In the rows, zero is written as 128.
Known rows, with every step that occurs
W, H, N, C, Z, G: [120 144 122 106  98 181 148  97  90 109 139 154 136 156 198 108 120 109
 195 116 172  95 114 148 147 103 142 142  97]
Z, G: [120 151 157  94  98 133 136 121  97 130 125 143 128 133 159  86 148 131
 162 137 168 103 122  97 127 121 118 182 106]
A, Z, E, N: [143  95 128  86 125  97 113 143  83 173  89 171  93 112 145  79 109 137
 160 111 162  48 124 126  90 115  70 130  89]
A, N, F, Z: [134 102 157 111 113 107  89  83  81 156 109 136 118 113 160  69 110 125
 176  88 141  63 119 124 123  72  90 135  92]
A, N, F: [124 107 187 118 124  93 100  93 102 142 101 104 114 127 147  62 135 131
 153  87 115  69 124 115 118  96  84 140  88]
E, N, H: [143 133 154 103 126  96 127 124 112 119 114 101  98 103 132 113 128 128
 158  92 141  85 166 140 140 120  94 155  84]
W, H, N, E, Z: [138 169 126  88 175 152 114 130  94 119 147 146 110 154 206 113 103 129
 197 109 128  75 166 137 163 132 127 127 122]
C, N, E: [146 135 151  86 112 113 159 108 107 145 139 153  76 140 144 102 118 142
 177 146 125  57 141 110 128 132 115 155 131]
H, N, A, Z, E: [140  99 120  72 134 141 117 126  54 152  91 174 107 148 183  97  83 135
 160  82 167  33 105  91 111  97  94 134  94]
E, N, G: [128 149 159  98 130 103 156 135  68 156 119 106  89 126 133 111 145 167
 159 132 149  93 163 132 116 120  91 158  80]
C, N, F, Z, E: [150 107 123  55  98 129 133 103  76 156 117 184  96 129 130  85  86 142
 174 106 143  25  84 124  91  72 100 117 127]
H, N, C, Z, G: [ 91 122 117 103  84 154 153 107  69 125 139 164 133 147 165  90 122 137
 187 115 190  87 124 138 137 102 127 148  83]
G, N, F, Z: [140 124 133  84  91  97 118  87  60 160 110 134 104 112 148  79 109 159
 181  87 160  59 126 123 135  73 123 134  95]
C, N, A: [148 114 174  80  82 117 148  82  64 133 107 138  85 136 154 107 102 109
 167 115 121  47 130  96 123 115 122 167 112]
F, N, C: [106 100 140 137  90  97 169  71 111 126  90 123 108 112 130 100 135 133
 171 107 138  82 112 120 114  96 113 183  81]
C, Z, E, N, F: [132 105 127  68 113 109 131 137  79 154 113 178  96 106 137  55 111 157
 176  90 133  41 117 136 104  79  89 103  99]
G, N: [133 128 164  99  90  80 134 101  83 150 107 111  97 124 150  99 142 155
 163 106 156  73 147 100 131 131 127 166 100]
W, H, N: [135 174 159 104 140 131 113 106  92 132 124  95 109 146 186 108 124 112
 152 106 134  88 139 115 133 126 124 163 107]
N, G: [126 157 157 103 131 130 148 127  90 140 129 107 100 131 147  93 145 167
 161 123 146 105 132 103 128 104  99 165  95]
H, N, C, Z: [ 97 114 125 114 102 127 138  98  73 133 128 138 108 125 157  75 108 134
 185  89 162  78 127 133 133  94 112 138  81]
G, N, F, Z, E: [149 110 114  57  98 112 133 111  75 162 107 174 104 121 144  94 107 171
 181  82 171  35  97 111 111  74 118 121 111]
G, N, F: [129 129 165  91 101  84 132  95  80 145 101 103 100 127 137  73 134 168
 161  86 135  63 132 115 130  93 117 141  92]
F, Z: [134 135 134 100 103 121 106 102  82 153 127 148 108  94 163  81 107 120
 175 112 162  86 123 105 127  90 112 171 106]
H, N: [109 150 158 100 128 101 121 113  72 147 122 101 109 136 155  89 128 140
 142 103 155  79 148 104 122 126 110 166  96]
G, N, C, Z: [118  91 130 112  63 108 152  84  81 137 114 147  96 114 154  84 125 149
 202  90 160  74 130 132 139  99 128 141  83]
W, H, N, C, Z: [126 137 128 120 113 158 133  89  90 115 131 131 109 134 190  94 104 104
 193  91 141  86 122 148 144  97 130 136  92]
A, N, E, Z, G: [125 115 143  91 126 139 119 134  96 127 135 188 136 156 188 102 133 143
 204 135 157  78 158 125 149 146 109 142 117]
C, N: [135 129 171  94  91  97 137  96  84 148 117 121  90 129 133  92 121 124
 154 130 127  63 133 111 110 129 106 162 115]
E, N, C, Z: [112  96 136 115  84 104 146 102  82 139 114 153  94  94 141  75 114 124
 198 103 145  77 147 156 124  98  99 142  68]
Z, G, N: [128 138 159  85  74 104 148 113  76 142 116 136 122 145 156 111 156 157
 167 132 184  84 140 103 133 139 140 175 106]
W, H, N, F, Z, G: [142 175 123  77 128 174 115 104  65 129 137 143 141 156 192 104 106 120
 174 112 169  80 110 138 145  76 134 137 108]
C, N, A, Z: [156  90 152  94  91 124 121  83  50 154  89 152  86 131 166  85  83 105
 171 111 127  35 118 112 122 100  99 139 100]
A, N: [127 109 188 124 109  91  99  99 102 151 108 113 112 126 162  87 141 120
 155 109 135  82 140 100 115 131  92 167  96]
G, N, C, Z, E: [127  77 114  87  70 121 165 106  97 135 110 186  98 123 151  96 120 162
 204  90 168  51 101 119 113 102 126 128  96]

Rows
[152 127 153 101 103  99 130 104 110 114 113  93 106 123 142 124 136 154
 163  81 153  81 151 116 154 124 124 151  98] : G, N, H
[131 124 179 121 127 115 127 113  86 149 119 100 110 145 158 109 152 159
 159 124 144  94 139 107 119 122  87 156  88] : A, N, G
[138 126 136  76 124 122 132 119  85 139 135 173  90 140 154  95  99 145
 198 131 123  49 160 134 137 135 111 126 131] : C, N, E, Z
[130 105 155 106 142 112 100 121 103 139 124 162 111 136 183  91 120 140
 199 111 127  69 164 122 144 136  96 134 112] : A, N, E, Z
[129 128 134 105 105 140 110 123  84 148 109 157 129 130 168  67 126 128
 165 130 177  94 112 110 125 108  95 154  98] : A, Z, G
[138 132 126  79  65 117 135 105  56 157 127 168 128 129 167 118 131 150
 185 132 208  79 137 111 138 117 144 171 109] : F, Z, G, N
[137 129 135  84 113  96 115 108  59 162 113 142  99  93 133  71  99 134
 175  99 148  61 139 145 121  70  90 135  81] : E, N, F, Z
[147 131 105  64 127 130 153 148  61 170 129 176  94 122 140 126 116 173
 179 130 183  65 128 128  99 101  92 141  97] : F, Z, E, N, G
[130 130 131 115 125  98 165 101 115 144 117 147  91 117 151 104 135 160
 174 130 131  74 136 102 132 116 121 176 121] : F, N, E
[145 106 150  60 112 110 156 129  78 138  98 175  91 117 154 115 110 127
 168 102 142  39 126  96 101 116 108 163  93] : Z, E, N, A
[124  55 136 113  90 130 132 102 117 133 110 185 114 124 165  84 120 127
 199  92 149  60  92 119 102 102  89 129  95] : A, N, C, Z, E
[142 105 125  91 126 128 104 135 104 158  97 171 105 117 161  65 109 136
 160 104 158  65  90  99  98 100  76 134 104] : A, Z, E
[111 106 133 121  87 133 140  93 103 123 123 151 103 100 155  61 113 122
 198  94 143  92 110 129 132  82 111 150  86] : N, C, Z
[143 166 130  90 143 150  98  92  71 139 129 118 113 133 185  90  91 115
 173  85 140  69 119 137 141  68 122 129 102] : W, H, N, F, Z
[145 103 175 128 125 109  98 103 132 113 112  94 121 126 154 111 135 120
 156  85 135  86 141 115 144 121  90 152  96] : A, N, H
[154  93 145  98  89 107 120  92  47 154  81 141  93 122 182  94 104 137
 178  90 155  49 133 100 141 102 116 148  83] : G, N, A, Z
[126 139 130  88 147 129 119 135 103 128 139 168 104 120 172  76 110 149
 202 112 131  80 155 121 148 117 110 141 117] : N, E, Z
[139 126 158  73  67 127 163 100  58 127 108 150 119 149 176 125 137 143
 177 120 176  68 136  86 145 126 156 183  99] : Z, G, N, A
[112 113 146  98  64 120 181  94  96 119 110 141 124 149 146 120 150 150
 185 122 190  89 123 119 130 125 141 173  81] : Z, G, N, C
[152  97 145  79  73 149 134  96  46 144 101 175 111 153 172  98  96 111
 173 135 159  46 113 113 126 107 110 148 104] : C, N, A, Z, G
[ 97 129 146 116 116 115 151  96  92 126 115 110 111 137 144  97 120 132
 164  95 162  85 129 122 119 108 106 164  73] : H, N, C
[155 111 124  97  94 135 118 119  91 127 104 132 131 142 161 117 129 158
 170 100 193  82 133 130 160 115 113 129  93] : A, Z, G, N, H
[112  85 173 136 100 100 132  79 121 126  99 119 115 127 152  94 136 112
 174 100 140  85 122 120 114 115  92 165  73] : A, N, C
[117 146 126  87 129 119 105  99  53 157 125 128 114 122 154  72  94 142
 162  83 161  62 126 127 129  67 104 135  91] : H, N, F, Z
[130 124 135  85  59 121 137 116  58 148 129 163 121 134 168  91 145 162
 186 125 184  79 142 113 146 126 143 150 111] : C, Z, G, N
[105 113 125 108  72 160 157 103  99 115 132 177 128 121 162  71 129 127
 202 119 172 101 106 131 137  89 123 156  90] : N, C, Z, G
[141  84 131 122 103 111 125  78  58 151  68 147 101 109 172  89 104 125
 165  97 134  53 113 100 129  85 105 163  90] : F, N, A, Z
[122 135 143 122 121 110 168 106  77 150 107 104 102 130 136 115 152 181
 155 129 139  92 129 111 121 104 107 174  97] : F, N, G
[149 159 162  91 134 149 127  92  72 115 116 110 104 149 205 124 105  97
 161  94 127  71 135 102 147 114 139 168 101] : W, H, N, A
[158 136 142 102 141 155  98  95  60 135  97 125 105 147 219 105  86  93
 168  88 135  61 125 114 147  99 115 138  91] : W, H, N, A, Z
[136 126 130  80 122 104 134 125  81 139 126 163  99 134 170 105 120 177
 205 110 149  60 176 125 156 138 128 133 116] : G, N, E, Z
[142 105 140  87  94 131 131 119  43 147  92 172 114 129 176  96 108 116
 176 125 170  63 139 125 130 107 101 153  75] : E, N, A, Z, G
[123 138 157  75  85 111 148 107  77 134 110 127 124 150 143  88 149 171
 167 110 164  76 127 116 133 102 129 147  95] : Z, G, N, F
[134 116 124  83 104 135 121 134 101 143 128 186 103 107 164  63 116 141
 178 104 147  67 100  95 110 102 104 139 123] : C, Z, E
[120  97 136  86 106 104 172 122 116 132 100 162  97 118 125 107 123 133
 177 107 158  61 117 132  85 115  92 156  77] : Z, E, N, C
[146 122 115  88 100 126 144 126  87 157 121 181 107 152 174 103 130 175
 191 140 192  70 136 114 152 127 123 138 112] : A, Z, G, N, E
[125 124 139  79  70 122 139 107  57 141 122 157 125 137 159  67 138 174
 186 103 164  69 126 127 147  88 136 122 102] : C, Z, G, N, F
[138 122 140 127 117 105 136  93 120 112  98 100 113 109 134 117 135 140
 151  89 132  86 131 117 141 106 111 169 103] : F, N, H
[123 149 149 116 128 142 143  88 113 109 119 103 113 147 179 116 118 104
 172  98 141  92 123 134 131 110 124 159  84] : W, H, N, C
[133 146 125  87  90 148 119 114  77 145 137 172 132 117 171  91 120 123
 181 135 192  97 118 107 128 101 126 178 112] : F, Z, G
[111 140 142  82 108 141 113 133  73 123 125 160 144 133 171  79 130 134
 183 123 165  94 144 124 134 123 116 157 105] : E, Z, G
[149  97 149  97 111 105 117 109  47 159  83 147  88 105 168  84  96 112
 169 100 142  52 147 123 126 101  86 147  70] : E, N, A, Z
[145 106 145 106 113 133 104  99  68 142  90 146 101 111 184  67  94 111
 172  93 140  67 111  97 136  84  96 153  85] : N, A, Z
[140 114 137  91  97 157 123 109  63 133 102 170 123 134 190  81 107 112
 174 115 169  78 107  94 140  93 112 163  91] : N, A, Z, G
[134 134 129  62 107 146 152 129  79 131 146 196 116 162 161 111 115 149
 204 156 151  61 154 136 143 142 122 134 138] : C, N, E, Z, G
[118  90 115  95  93 146 153 113 118 122 123 191 104 109 152  70 108 135
 200  93 154  70  82 114 110  82 108 138 100] : N, C, Z, E
